Each row comes from the steps of one walk. Every step used is in the known rows, and no mark comes twice. Write the walk behind each row, first mark first.
Known rows:
T/V/Q/Z/W: [ 0.015  1.507  0.424 -0.315  0.979 -0.334  1.786  0.812  1.844 -2.982
 -2.886 -5.106  0.999  1.544  0.436 -1.981  1.693  0.690  1.021  1.613
  1.963 -2.566  2.444  2.655 -2.739]
V/T: [-1.801 -0.029 -1.125  1.295  1.656  0.239  2.068  0.272  1.899 -2.193
 -1.870 -0.620  1.575  0.301  0.954  0.690 -0.837 -0.302  0.618  0.776
 -0.060  0.303 -0.005  1.528 -0.530]
L/T/X/W/D: [-0.192 -2.952 -0.555 -0.578  1.300 -2.785 -0.830  1.183  1.071 -3.237
 -0.235 -2.452  2.675  1.169 -0.699  1.496 -1.833  0.696  4.984 -0.084
 -0.398 -2.191 -1.691  1.208  0.921]
Y/A/X/W/D/Q/V: [ 0.863 -1.051 -2.762  0.731 -0.249 -0.898 -0.374  0.164 -1.402  0.815
 -0.805 -3.010 -1.096  2.346  0.857 -0.551  0.190  2.209  5.654 -0.591
  2.383 -0.858  1.134  0.504  2.749]
D/W/L/T/V/Q/Z: [-2.447 -0.540  1.252  3.068  3.740 -2.137  3.357  0.545  1.176 -2.960
 -3.214 -5.032 -0.194  1.442 -2.050 -1.398  1.226 -1.268 -0.850  2.672
  2.769 -3.309  1.425  2.611 -4.720]
Y/A: [ 0.004 -0.651 -1.595 -1.218 -0.151  1.112 -0.077 -0.062 -0.465  0.574
  1.421 -2.369 -1.722  1.733  0.770 -0.785 -0.174  0.753  0.864  0.351
 -0.789  1.467 -0.937 -1.334  0.509]
X/W/L/T/V: [-0.184 -4.048  0.326  0.936  2.495  0.102  4.195  0.837  3.694 -2.289
 -1.647 -3.538 -0.893  2.097 -2.140 -3.434 -2.579 -1.552  1.336  3.011
  0.453 -1.036  1.339  2.332 -1.648]
Q/V: [ 0.704 -0.264 -1.282  1.091  1.449 -0.626  0.439  0.406  0.219 -0.890
 -1.456  0.216 -0.271  0.548  0.156 -0.550  0.048 -0.281  2.160 -0.526
  1.944  0.108  2.249  0.060 -0.454]
Z/Q/V/T/X/W/L: [-2.065 -0.792 -3.058  2.083  3.119  2.554  2.224  1.520  4.082 -0.657
 -5.065 -4.570  2.469  3.110 -1.140 -1.911 -2.899  0.695  0.440  0.191
  1.051  0.767  3.311  1.220  0.785]
V/T/X/W: [-1.383 -1.948 -1.196  0.416  2.083  0.256  0.885  0.192  3.428 -3.451
 -2.432 -3.111  2.287  1.525  0.146 -0.339 -2.157  1.881  2.681  0.828
 -1.880 -0.447  0.725  1.681  1.419]
T/L: [-2.142 -0.291 -0.376 -0.057  2.479  0.665  1.304  1.229  0.125  2.130
 -0.108 -0.262  0.428  2.087 -1.017 -1.227 -0.020 -0.811 -1.122 -0.998
  1.286  0.622  0.740 -0.099  0.169]
W/L: [-0.406 -0.817  0.463  1.040  0.328  1.350  1.440  0.607  0.372  1.933
 -0.230 -0.372 -1.587  1.474 -1.992 -0.948 -0.587 -1.004 -2.990  0.483
  0.384  1.082 -0.514  0.131  0.181]
X/W/D/Q/Z: [ 0.631  0.033  1.087  2.708  0.749 -0.383  0.024  2.198 -3.476 -1.202
 -0.667 -2.559 -0.031  0.017  0.621 -0.862  3.624  1.307  1.501  0.292
  0.917 -2.626 -1.771  3.338 -0.045]
L/T/V/Q/Z: [-2.770  1.595  1.039  1.240  3.768 -4.052  2.068  0.827  1.602 -3.928
 -4.242 -4.660  1.595 -0.324  1.550 -0.517  0.363 -2.402  1.993  0.675
  4.868 -3.109  1.702  2.353 -4.932]
X/W/L/T/V/Q: [-1.642 -2.424  0.643  1.541  1.787 -0.381  4.841  0.265  4.233 -2.742
 -4.281 -4.105 -0.458  1.880 -2.234 -2.103 -1.235 -0.905  0.187  2.080
  1.936 -1.599  1.014  2.108 -2.547]
V/T/X: [-3.178  0.532 -1.578  0.354  2.912 -0.769 -0.619  0.227  2.014 -1.450
 -2.479 -1.920  3.118  1.054  0.609  1.116 -2.721  0.395  1.445 -0.557
  0.278  0.004  0.790  0.784  0.530]
W/L/T/V/Q/Z: [-3.259  0.790  1.493  2.421  4.029 -2.724  3.567  1.446  1.864 -2.067
 -4.476 -5.012 -0.091  1.125 -0.529 -1.520 -0.227 -3.404 -0.907  1.179
  5.104 -1.960  1.269  2.640 -4.694]
A/X/W/L: [ 1.295 -2.742  0.830  0.402 -1.155  0.234  2.545 -0.718  2.759  1.203
 -0.100 -2.031 -1.708  1.699 -1.669 -1.680 -1.911 -0.077 -0.342  1.493
 -0.486  0.040  0.979  0.892  2.371]
Y/A/X/T/V/Q: [-3.397  0.432 -2.086 -1.028  1.946 -2.839  2.087 -2.817  3.614  0.218
 -3.229 -5.887  0.228  1.822  1.521 -0.130 -3.239  0.926  3.077 -0.608
  3.745 -1.388  2.001  0.067 -1.041]
W/D/Q/Z: [-1.191  2.517  0.737  2.460  1.414 -1.442 -1.510  2.259 -4.648  0.665
 -0.735 -1.475  0.570 -0.460  0.935  0.601  3.171 -0.048  0.173 -1.039
  3.004 -2.160 -1.569  2.545 -0.697]
A/X/W/D/Q/V: [ 0.840 -0.422 -1.111  1.898 -0.053 -1.961 -0.289  0.082 -1.012  0.097
 -2.257 -0.615  0.571  0.656  0.117  0.115  0.419  1.659  4.796 -1.024
  3.084 -2.164  2.029  1.754  2.388]
Z/W/D: [ 2.185 -1.300 -1.023 -1.292 -1.853  0.731 -0.061  1.303 -0.189 -0.919
  1.711 -0.519  1.277  1.764 -1.077  1.025  0.899  1.525  1.929  0.715
 -1.482 -0.986 -1.676  1.281  1.081]
V/Q/Z/W/L/T: [-1.331 -0.610  1.503  1.611  0.750 -0.441  3.587  2.351  2.389 -2.951
 -2.227 -6.177  0.751  1.430  0.068  0.450  0.658 -1.751 -1.303  2.222
  1.599 -1.793  1.287  2.288 -1.356]
V/T/X/W/D/Q: [-2.760 -0.245 -1.564  1.883  2.112  0.094 -0.814  1.159 -0.348 -1.549
 -3.037 -2.425  3.253  1.381 -0.300  1.179 -0.521  2.936  2.784 -0.639
  0.130 -1.749 -0.960  2.761  2.128]
A/X/W: [ 1.553 -1.899  0.339 -0.711 -1.565 -1.115  1.065 -1.455  2.438 -0.804
  0.003 -1.672 -0.130  0.240  0.271 -0.753 -1.310  0.878  2.562  1.058
 -0.860 -1.110  1.422  0.620  2.242]

Which walk is each row?
[-3.369  2.442 -3.708  0.866  3.522  0.076 -0.815  0.838  2.512 -0.803
 -5.049 -3.003  4.927  1.153  1.131  0.584 -2.792  0.199  2.079 -1.707
  2.841 -0.033  4.104 -0.043 -0.137]
Z/Q/V/T/X
[ 0.408  0.532 -0.800  0.184 -1.587  1.569 -1.373  1.835 -2.267  0.691
  0.408 -1.013  1.854  0.976 -0.741  1.431  1.516  2.378  0.980 -0.026
 -0.155 -1.840 -0.382  1.597  2.126]
Z/W/D/Q
[-1.365  2.357  1.475  1.690  0.800 -1.717  0.945  0.579 -0.477 -1.643
 -2.545 -2.735 -0.059 -0.411  1.381  0.360  2.770 -0.408 -0.992 -0.485
  2.459 -1.315 -0.157  1.148 -2.308]
V/Q/Z
[-1.056 -2.820 -0.208  1.333  2.770 -0.524  2.389  0.060  1.557 -1.282
 -0.680 -2.434 -0.056  2.007 -3.340 -1.603 -1.482 -0.781  0.219  3.073
  0.309 -1.834  1.606  1.486 -2.403]
D/W/L/T/V
[-2.587 -1.409  0.004  1.898  2.151 -0.953  3.059 -0.666  2.079 -1.681
 -3.257 -2.915  0.230  1.764 -3.354 -0.453 -0.309 -0.199 -0.891  2.334
  1.839 -2.390  1.326  1.212 -3.250]
D/W/L/T/V/Q
[-1.418 -0.760 -0.399 -0.344  2.871 -2.376  1.229  0.322  2.106 -2.377
 -1.712 -1.853  1.659  0.204  0.154 -0.839 -2.545 -1.859  3.096  1.139
  2.328 -1.687  1.991  1.242 -2.672]
L/T/V
[ 2.418 -0.303 -0.014 -0.187 -0.325 -0.460  0.242  2.503 -1.194 -2.183
  1.654 -2.629  1.032  1.521  0.291  0.102  2.393  0.567  2.007  1.104
 -0.350 -1.736 -1.540  2.633 -0.344]
Q/Z/W/D
[-3.287 -1.484 -0.896  0.988  4.230 -0.088  2.891  0.742  1.381  1.397
 -0.876 -2.132  1.230  1.826 -0.176 -0.265 -1.648 -0.332 -0.313 -1.231
  1.624 -0.460  1.045  0.784  0.078]
X/T/L
[-1.619 -1.821  0.593  1.224  1.532 -0.448  2.226  1.116  1.519 -0.166
 -0.614 -1.718 -0.056  0.772 -1.093  0.290 -2.119 -2.719 -1.138  1.123
  1.188  0.019  0.250  0.522 -0.568]
W/L/T
[ 0.000 -1.725  0.645  0.398  3.124 -0.582  3.312  2.671  2.777 -2.621
 -0.982 -6.253  0.700  2.517 -0.638 -2.985 -1.664 -2.548  1.030  3.613
  1.647 -1.923  2.858  3.490 -2.416]
Q/Z/W/L/T/V
[ 0.814  1.034  0.359  0.463 -0.997 -0.971  0.877  1.931 -0.674 -2.625
 -0.891 -3.240  1.255  1.283  0.303  1.322  3.659  1.277  0.925  0.289
  1.073 -2.368 -1.936  2.404 -1.171]
V/Q/Z/W/D
[-3.236 -0.557 -2.734  2.575  5.559  0.228  3.820  2.014  2.190 -0.907
 -3.480 -0.641  1.658  2.966  0.131 -1.060 -0.775 -1.477  1.465 -0.657
  3.238  0.936  3.033  1.602 -0.956]
Q/V/T/L
[-3.009 -0.051 -3.554  2.702  4.094  1.704  2.608  3.735 -0.031 -0.181
 -3.133 -1.677  3.588  3.944 -0.546  0.233  0.831  0.952  2.527 -0.698
  3.227 -0.887  2.575  3.158  1.257]
Z/W/D/Q/V/T/L
[-0.155 -0.535 -1.771  1.741  1.937 -0.852 -2.314  1.362 -2.000 -0.285
 -2.811 -1.408  1.471  1.661 -0.941 -0.080  0.359  2.723  4.349 -1.900
  2.055 -1.858  1.318  1.360  1.995]
T/X/W/D/Q/V
[ 0.638  1.401 -0.148 -0.207  0.796 -1.527  1.244  1.668  0.316 -2.844
 -2.120 -3.863  1.267  2.067 -0.409 -0.820  2.678  0.896  2.038  0.631
  2.499 -2.950 -0.610  3.418 -3.180]
T/V/Q/Z/W/D
[-1.923 -2.535 -0.086  0.818  2.342 -0.959 -0.723  0.187  0.861 -0.427
 -0.192 -3.020  1.403  1.916 -2.997  0.974 -2.370  0.305 -0.132  1.197
 -0.838 -1.389  1.217 -0.085  0.550]
D/W/L/T/X
[ 1.366 -3.225  0.658  1.228 -0.369  2.459  3.017  0.618  1.595  0.080
 -0.057 -1.582 -2.434  2.006 -2.291 -2.429 -0.010  0.395 -1.851  1.918
 -1.847  0.573 -0.547  1.100  0.924]
X/W/L
[-1.731 -1.116  1.910  1.702  2.515 -3.738  4.509  0.038  4.428 -2.802
 -4.497 -6.676 -0.067  1.387 -0.186 -2.330 -1.647 -2.441  1.610  2.086
  4.285 -3.027  2.674  3.225 -2.611]
A/X/W/L/T/V/Q/Z
[-1.247  0.378 -0.014  0.737  2.824 -1.193  3.331  0.440  3.140 -3.769
 -3.676 -7.016  1.723  1.186  1.331 -1.143  0.144  1.128  1.831  1.424
  2.122 -3.489  2.712  3.456 -2.924]
X/T/V/Q/Z/W
[ 0.168 -2.599  0.251  0.264  0.771  1.431  0.450  0.597  1.843  0.718
 -0.670 -2.915 -0.805  2.734 -2.639 -2.081 -1.974  1.119 -0.928  0.527
 -1.604  0.377  0.181  0.431  2.066]
T/X/W/L
[-0.493  0.680  0.881  0.859  1.403  0.929  3.313  1.635  2.260 -0.978
 -3.035 -5.445 -0.618  3.097 -1.532 -3.004  1.108 -0.270 -1.915  2.101
  2.271 -1.421  1.958  2.825 -2.654]
T/V/Q/Z/W/L
[-1.495 -0.606 -0.233  0.071  0.974 -2.918  1.120 -1.895  2.592  0.243
 -0.781 -2.291  1.637 -0.525  1.442  1.631 -3.379  0.055  2.166 -0.654
  1.579 -1.598  1.888  0.596  1.235]
A/X/T
[-2.638 -0.330 -2.293  2.954  3.867  0.421  0.121  0.983  1.392 -2.577
 -5.390 -3.354  2.682  1.364  0.939 -0.545 -1.332  2.206  3.759 -0.319
  1.316 -1.115  4.368  2.031  1.901]
D/Q/V/T/X/W
[-2.201  1.850 -3.307  1.893  2.313  1.136  1.811  0.932  2.392 -1.429
 -4.345 -1.696  3.240  0.447  1.527 -0.042 -0.876 -0.563  1.335 -0.380
  2.647  0.301  3.106  0.754 -1.333]
Z/Q/V/T
[-2.817 -1.216  0.253  0.239  2.709 -1.560 -0.312  1.096  1.735  0.536
 -1.222 -2.882  1.488  1.529 -1.381  0.682 -3.951 -1.951 -0.203 -0.192
  1.324 -0.064  1.096 -0.130  0.577]
W/L/T/X
[-1.004 -2.862 -1.995  2.707  3.999  0.932  2.958  1.201  3.986 -2.241
 -4.193 -3.171  0.426  3.503 -1.465 -1.991 -2.739  0.512  1.723  0.938
  0.406  0.836  2.467  2.001  0.966]
Q/V/T/X/W/L
[-2.882 -1.183 -1.773  4.078  4.258  1.646  1.597  1.589  1.896 -0.453
 -5.576 -3.764  1.066  2.719 -1.018 -1.481 -1.972  1.371  0.845  0.229
  1.659  0.011  3.729  2.341  2.106]
D/Q/V/T/X/W/L
[-2.510 -0.018  1.153  0.702  1.931 -1.426  0.999  2.220  2.604 -2.303
 -2.870 -7.350  2.366  2.273 -0.365  0.934 -1.283 -0.876 -0.366  0.864
  1.793 -2.121  2.113  1.645 -0.285]
V/Q/Z/W/L/T/X
[-1.563 -0.519  0.365  1.778  3.193  0.095  4.827  0.920  3.597 -1.716
 -3.780 -7.385  0.189  2.763 -0.592 -1.991 -0.468  0.267 -1.071  1.902
  2.508 -2.448  2.233  3.724 -2.679]
X/T/V/Q/Z/W/L
[-5.122  1.239 -2.532  4.029  5.816  0.948  2.575  2.462  0.044  0.755
 -4.856 -1.094  2.355  2.196  0.472 -0.814 -0.033 -0.708  0.555 -1.353
  4.664  0.162  4.371  1.906  0.133]
D/Q/V/T/L
[-0.688  0.519  0.053  0.008  1.799 -3.330  2.137  2.071  1.420 -4.926
 -2.544 -5.043  2.811  1.445  0.296  0.428  1.206 -0.830  4.028  1.375
  3.408 -3.989 -0.017  3.751 -3.805]
L/T/V/Q/Z/W/D
